Known rows, with every way that one mark hangs from another:
{J440 {J110 {J541 J543}}}: [  0.6  11.5  11.1  -2.5  -0.7  -9.9  10.8 -19.9  23.8  16.9 -15.2   3.3
 -17.4   3.1 -17.0 -15.7  14.1 -37.2 -25.0 -14.8 -17.9  12.1  -3.3]
{J541 J543}: [  9.0   8.1  19.7  -3.6   6.6  -0.9  11.6 -22.5   9.0  -4.3  -1.3  -5.9
  -5.9   8.8 -25.7   5.7   1.2 -13.2 -10.9  -3.3  -5.2   6.9   2.6]
{J250 {J367 J110}}: [ 18.5  11.5  21.9  10.3  -8.3  12.2  25.4   8.6  -0.7   3.2  -0.6   0.9
 -12.8   5.7  -9.1   4.2   7.8  17.8  14.9 -12.3  -0.6 -15.8  14.3]
{J250 {J367 {J110 J440 J541} J499}}: [-21.1  15.8  41.9   4.7  -8.4  29.4 -10.9   4.5   3.1  13.6 -11.9   6.7
  -3.2 -16.0 -22.0  -1.5  -6.8 -26.2  19.1 -18.7  -5.1 -40.0  16.1]
{J110 {J367 J499} J440}: [-34.9 -19.5  15.5  -0.3  -9.3  12.3 -15.5  14.5  -9.2  11.4 -14.0 -22.1
   0.1 -10.1 -17.5  15.9 -28.4 -42.8   7.6  10.8  -3.7 -10.2  15.9]
{J367 J499}: [-13.7   9.0  39.1  18.0   2.0   9.1  -0.4   6.4   3.4  -7.7   1.9 -17.5
 -14.9  -1.7 -30.2   0.8 -13.0 -14.8   7.8   3.7 -17.5  -3.9  12.9]
{J543 J499 J541}: [ 12.7  -2.8 -13.5  28.5   0.1   9.7  16.5  -7.0  21.1   3.4   2.7 -45.6
  -3.7  -2.9  -6.6  -3.4 -11.7  10.7  14.1  -1.8   4.1  -5.0  -1.2]
{J543 {J499 {J367 J110}} J541}: [ -0.4   5.8  17.7  25.8 -10.3  45.9   8.9  -1.1   1.6  14.3  14.9 -44.1
  -6.9   5.2   9.3 -17.9  -8.1  31.8   6.9   0.0  14.3 -25.3  24.9]
{J499 J367}: [-10.4   4.8  25.2   2.7 -12.6  17.8  -5.2   3.3 -23.0   6.4   4.5 -15.0
   8.3   9.6 -14.5  -2.3 -12.8  18.4 -13.8   0.0  -8.9   1.5  21.0]
{J110 J367 J440 {J541 J543}}: [-30.4 -15.3   2.1 -28.7  -8.0   6.0  -7.3 -28.6  10.8  22.1 -24.8   1.4
  17.6  -9.1 -17.0  14.8 -13.3 -56.8 -13.6   8.0   1.3   3.8   1.3]
{J110 {J541 J543}}: [-11.6  14.4  24.8  -7.6   4.3   1.4   4.0 -39.7  21.7   4.3  -8.4   7.8
   4.8  -3.0 -32.3  -2.3   2.7 -29.9 -10.2  -1.6 -14.9   9.3  -4.4]
{J499 {J543 {J541 {J110 J367 J440}}}}: [-55.0 -27.7 -43.8 -16.4 -12.2 -21.4   2.7   9.6   7.5  29.8 -36.7 -40.3
 -24.6 -22.6  14.4  16.1 -23.5 -10.5  -0.3  16.7  20.8   3.1   9.8]
{J367 {J499 J543}}: [-18.2  15.6  41.0  23.1  -4.1   6.1  -8.1  13.8   6.0  -7.2 -13.2 -24.0
 -39.3 -19.2 -23.9  -3.0  -0.2  13.1   7.5   7.8  -7.8  -7.6  23.0]
{J110 J367}: [-13.0 -14.7  -5.1   0.3  -8.9  -7.9  11.9   3.5   5.8   6.9  -9.9 -14.9
  -1.7   2.0 -10.2  12.3 -13.1 -15.5   7.5  21.9  -9.5  13.2  13.8]
{J110 J440}: [ -4.9  -1.2   5.1 -10.1  -2.1  -7.1   0.0   3.7 -19.8  -4.4  -8.7  -9.7
   8.1   2.9 -13.6   6.7 -18.3  -6.6  -6.5  -3.7   2.3 -14.0  17.9]
{J541 {J110 J440} J543}: [-26.1 -11.8  14.8 -26.4  14.4 -31.7  10.7 -20.5   3.2  11.3  -5.0   1.4
   0.9  15.3 -11.9  22.9 -18.1 -35.2 -19.7 -13.7   6.2  -4.5   6.8]
{J250 {J367 J499}}: [  7.8   6.2  24.5  26.7  -2.9  21.1  -2.3  15.8   1.5   3.7   0.8  -2.9
  -9.7  -8.9 -34.5  10.7  -3.7  -3.5  16.0 -17.0 -15.0  -4.3  -2.6]
{J499 {J367 {J110 J440}}}: [-19.4   7.2  37.4 -14.9 -16.2  29.2  -3.1   8.2 -34.5   7.4   0.4 -11.5
   3.0   9.0   3.6  -7.0 -14.3  13.2 -10.8  -5.4  15.1 -35.4  44.0]
{J440 {J110 J367 {J541 J543}}}: [-14.8  -9.6  -8.8  -5.9 -11.1  -6.7  10.3 -13.1  30.8  31.3 -20.4   1.1
 -17.4  -2.6 -10.1  -6.0  10.2 -55.0 -20.4   2.3 -16.3  22.0  -4.2]
{J367 J110}: [ -4.9  15.6  36.9   3.9  -1.7   0.2  27.4  -3.0   4.1  -9.2   0.0 -14.4
 -19.2  11.6  -4.9  -6.9  -1.0   6.6  10.4   6.0  -2.4 -17.4  29.9]
{J440 {J110 {J367 J499} {J541 J543}}}: [-27.3  -5.8  19.0   8.1  -8.3  10.6  -2.5  -6.2  35.5  33.4 -17.3  -8.1
 -28.9 -10.0 -23.0  -9.0   6.6 -73.9 -12.0   2.8 -25.4  15.6  -3.0]
{J440 {J110 {J367 J499} J541}}: [-36.5  -5.3  12.9  17.5 -13.8   1.2  -0.7  13.1  25.6  29.5 -18.8 -12.7
 -26.6 -13.8 -14.8 -15.3  -4.0 -58.8   1.8   8.4 -28.1   9.5   5.6]
{J367 {J110 J440} {J499 J543}}: [-29.9  19.8  53.5   3.5  -9.1  19.3  -7.0  18.7  -7.8  -3.7 -19.5 -25.2
 -41.7 -15.9  -6.0  -9.0  -0.7   7.3   7.8  -1.0  14.5 -41.8  45.4]

Rows:
[ -4.1  -0.6  12.9   8.6 -14.4  47.2  -2.8   6.6 -14.8  19.6   7.5 -46.2
   7.1   0.6  14.6 -10.4 -18.2  22.1   0.2 -13.2  28.2 -41.5  30.0] | {J543 {J499 {J367 {J110 J440}}} J541}
[-39.4 -16.5  -9.8 -18.2 -13.3  -2.0  -7.4  -6.7   2.1  19.8 -23.9  -3.2
  17.5 -14.8  -8.9   7.9 -22.3 -41.1   1.1  13.8  -4.6  -3.2   8.6] | {J110 J367 J440 J541}
[ -0.6  -5.4  27.7  -2.3   6.9   7.3  -5.2 -32.8  19.9  13.7  -3.8   2.1
  23.3  -1.8 -18.7   6.4  -8.4 -30.4  -6.8 -13.1   5.3 -19.4   2.8] | {J110 J440 {J541 {J543 J499}}}
[  8.7   1.9  64.7  14.2  -2.9  35.3  12.2 -18.8   6.9  14.7  19.4 -11.8
  -0.9  20.6  -3.3  -3.2   5.8  17.4  -8.4 -10.2  11.1 -22.3  30.8] | {J541 {J543 {J499 {J367 J110}}}}
[-26.0   3.2  52.7   4.1 -13.4  32.7 -10.8  -6.6  -6.5  22.8   6.2  -5.6
  22.7   3.5   5.5 -11.1 -12.5   7.4   0.1  -5.8  11.2 -45.1  35.7] | {J543 {J499 {J367 {J110 J440 J541}}}}
[-36.8 -11.4 -29.6 -13.2   6.5 -20.3   8.6  -6.9   1.9  14.3 -12.4 -31.1
  -3.6  -1.8   1.9   8.4 -32.2 -18.6  -4.8  -4.2   8.1  -8.1   2.3] | {J543 {J541 {J110 J440}}}
[-42.5 -33.3  -2.7 -29.8   4.8 -30.8   9.9 -14.7   9.9  26.4 -13.7  -3.1
   0.8   9.6  -2.9  33.3 -23.2 -52.6 -14.3   2.6   8.8   7.0   9.9] | {J541 {J110 J367 J440} J543}
[-22.3  14.5  53.2   1.9  -2.4  18.5  -1.1  10.8  -7.1  -6.5  -5.0 -19.9
 -19.9  -1.9 -13.2  -4.2 -15.5 -17.3   9.7  -3.6   4.3 -40.7  37.9] | {J367 {J110 J440} J499}
[-29.7   1.4  -6.7  24.9  -2.1   1.6  -2.2  16.5  18.7  22.9 -20.0 -30.8
 -44.4 -28.1 -13.7   9.8  -3.7   9.3  16.9 -12.2  -1.8   1.1 -10.9] | {J250 {J367 {J499 {J543 {J541 J110}}}}}
[-10.4  -2.7  41.3  -6.2  -4.8  30.8 -25.4 -24.6  -4.4  27.9   4.1   0.3
  36.5  -0.9 -17.7   4.2 -11.9 -13.0 -21.3 -17.2   8.8 -20.2  10.0] | {J110 J440 {J541 {J543 {J499 J367}}}}
[  4.3  18.1  44.4  24.7  -5.3  30.4  10.7  17.0   7.1   1.6   1.1  -3.3
 -24.6  -2.1 -22.8   0.4   1.4  -1.2  25.1 -12.3  -7.8 -23.7  15.6] | {J250 {J367 J110 J499}}
[-68.1 -25.2  15.1  -5.4  -5.9 -24.1 -12.9  23.8   9.0  24.4 -25.4 -18.5
 -30.1 -16.7  -1.1  23.2 -22.8 -26.9   7.6  13.5   5.2  -7.2  26.1] | {J541 {J110 {J367 {J499 J543}} J440}}
[-49.1 -31.1 -47.7 -18.7  -3.8 -20.6   9.3   1.3   6.1  29.0 -20.7 -34.7
  -1.6  -6.0   9.9  18.2 -38.4 -37.9   1.0  10.8   9.9   5.2   2.8] | {J543 {J541 {J110 J367 J440}}}
[-22.1  25.1  60.0  19.7  -8.4  14.7   3.7  13.2  11.8  -9.6 -12.3 -25.3
 -52.8 -13.9 -12.8 -14.5  12.0  18.1  14.7   7.4   2.3 -24.7  39.1] | {J367 J110 {J499 J543}}
[-48.0  25.9  60.2  -0.5  -9.8  19.2 -14.6   3.3   7.4   2.7 -24.6 -13.8
 -31.2 -28.0 -11.7 -17.8  -1.8  -8.3   8.4   4.2   3.8 -41.2  38.6] | {J367 {J110 J440 J541} {J499 J543}}
[ -3.0  26.8   8.3  27.9 -13.7  42.2   3.3  20.9   8.5   6.3 -20.5 -39.0
 -55.1 -30.4 -10.9  -9.3  10.8  26.4  24.2  -7.1   9.2 -21.9   8.7] | {J250 {J367 J110 {J499 {J543 J541}}}}
[ -2.4  21.5  48.1  26.8 -12.2  24.5   3.6  23.9   7.3   3.2 -13.1  -8.9
 -47.7 -20.3 -16.7  -2.0  13.6  27.2  23.2  -7.8   1.2 -24.4  22.2] | {J250 {J367 J110 {J499 J543}}}
[ -2.1   9.2  39.0   6.8  -8.6  28.7  -1.5  20.6 -13.0   6.6  -5.2  -0.9
 -12.7  -8.1 -17.2   7.8  -8.0 -10.4  17.3 -21.7   5.7 -39.2  19.7] | {J250 {J367 {J110 J440} J499}}
[-18.7   8.0  15.8 -23.5   1.2   2.1  -8.1 -33.1   3.8   7.1 -14.1   6.9
  16.4  -6.1 -25.5   3.7  -9.1 -39.1 -20.0  -9.0  -2.5  -8.8   0.2] | {J110 J440 {J541 J543}}
[ -3.5 -15.5  31.4  12.5  21.3 -30.8  25.2 -25.9  36.0  14.4  13.7  -2.7
  -4.0  23.5 -10.5  20.2  -6.5 -15.9  -2.2  -7.9  -2.1   2.1   2.6] | {J541 J110 {J543 J499}}
[-46.3  -2.0  26.3  12.0 -11.8  14.4  -8.0  -6.8  24.0  15.3 -14.0  -9.6
  -3.4 -16.6 -28.2   2.1 -17.0 -48.5  15.3  22.2 -26.2   6.6   3.1] | {J110 {J367 J499} J541}
[-37.7  14.7  44.0 -18.2 -18.7  32.5 -13.0  -8.2 -22.8  15.3  -6.8  -2.7
  15.6   1.3   0.2 -15.2 -12.6  -2.8  -7.9  -3.6   1.7 -35.0  37.1] | {J499 {J367 {J110 J440 J541}}}
[-52.3  -8.1 -17.4 -15.1 -13.6   2.6 -14.9  10.4 -19.9  28.0 -21.2 -37.8
 -13.7 -15.5   9.6   1.1 -20.6  25.2 -21.9  -4.4  19.0 -10.2  18.4] | {J499 J367 {J543 {J541 {J110 J440}}}}
[-58.8  -8.0  21.8  -2.8 -18.3  11.3 -28.0  10.5   8.5  19.1 -35.0 -15.0
 -15.6 -35.7 -15.2   3.1 -12.6 -32.7   6.8  18.6  -1.6 -10.3  19.7] | {J110 {J367 {J499 J543}} J440 J541}
[ -1.8  18.9  25.7   7.0  -9.1  10.8  15.9  -8.7  15.5   9.8  -7.5  13.0
  -3.3  -3.8 -14.4  -8.4   7.8   1.7  18.6  -8.7 -10.2 -17.7   8.0] | {J250 {J367 {J110 J541}}}
[-22.3  18.4   6.5  22.6  -6.0  24.8  -8.7  10.2   9.8  -2.6 -19.7 -53.2
 -44.0 -31.5 -18.8 -13.1  -3.0  10.2   8.5   8.7  -0.9  -3.9   8.6] | {J367 {J499 {J543 J541}}}
[-38.4 -14.6  17.0   0.7 -18.4   8.5 -21.5  27.7  -7.5  12.2 -28.5 -23.2
 -26.7 -31.2 -11.0  10.8 -14.5 -16.3   7.7  14.0   7.6 -12.1  27.1] | {J110 {J367 {J499 J543}} J440}
[-52.1 -10.8  20.1  -3.3 -10.9  13.8 -20.9   0.9   7.8  17.9 -22.6  -7.6
   8.6 -19.1 -22.2   7.4 -29.9 -57.1   7.4  14.1 -13.1  -9.1   9.4] | {J110 {J367 J499} J440 J541}
[-54.1 -28.3  20.4 -16.5   8.5 -13.3  -4.3  -7.3  14.5  25.6  -9.9  -6.9
  -9.8   1.6 -16.6  32.4 -27.0 -71.0  -5.9   1.9   0.7  -0.2   9.7] | {J541 {J110 {J367 J499} J440} J543}
[-60.7 -17.7  24.8  13.3  -3.4 -22.6   0.4  16.5  25.4  22.5 -19.0 -18.0
 -41.7 -13.8  -7.2  16.9 -11.5 -18.7  15.9  22.6 -10.1   8.6  20.3] | {J541 {J110 {J367 {J499 J543}}}}
[-18.3 -13.2   2.8  21.5 -12.4   1.2   5.0  29.6   9.5  21.5  -9.5 -23.9
 -36.7  -2.9  -7.4  -5.1  -3.9 -41.8  -0.8   5.0 -19.5   8.7  12.8] | {J440 {J110 {J367 J499}}}
[-21.4 -21.2 -17.3   6.7  10.0 -18.3  11.4  -4.0  19.0  21.6   1.2 -38.1
   4.3  -0.2   6.7  11.0 -29.9 -10.9   4.6  -9.3  16.5 -19.1   3.7] | {J543 J499 {J541 {J110 J440}}}
[-33.0  15.3  51.2 -28.2 -11.7  37.3 -12.1 -28.6 -14.1  19.0  -9.1   4.8
  13.5   2.3  -9.7  -7.8  -4.9 -17.0 -23.4 -12.1   8.8 -29.5  27.4] | {J499 {J367 {J110 J440 {J541 J543}}}}
[  2.4  13.6  55.3  12.2   5.4  10.1  20.4 -35.9  42.3   7.7   3.8  -0.9
  -4.3   5.6 -11.6  -8.1   6.8 -13.6   9.2  -3.0  -0.6 -20.1  16.2] | {J367 {J110 {J541 {J543 J499}}}}
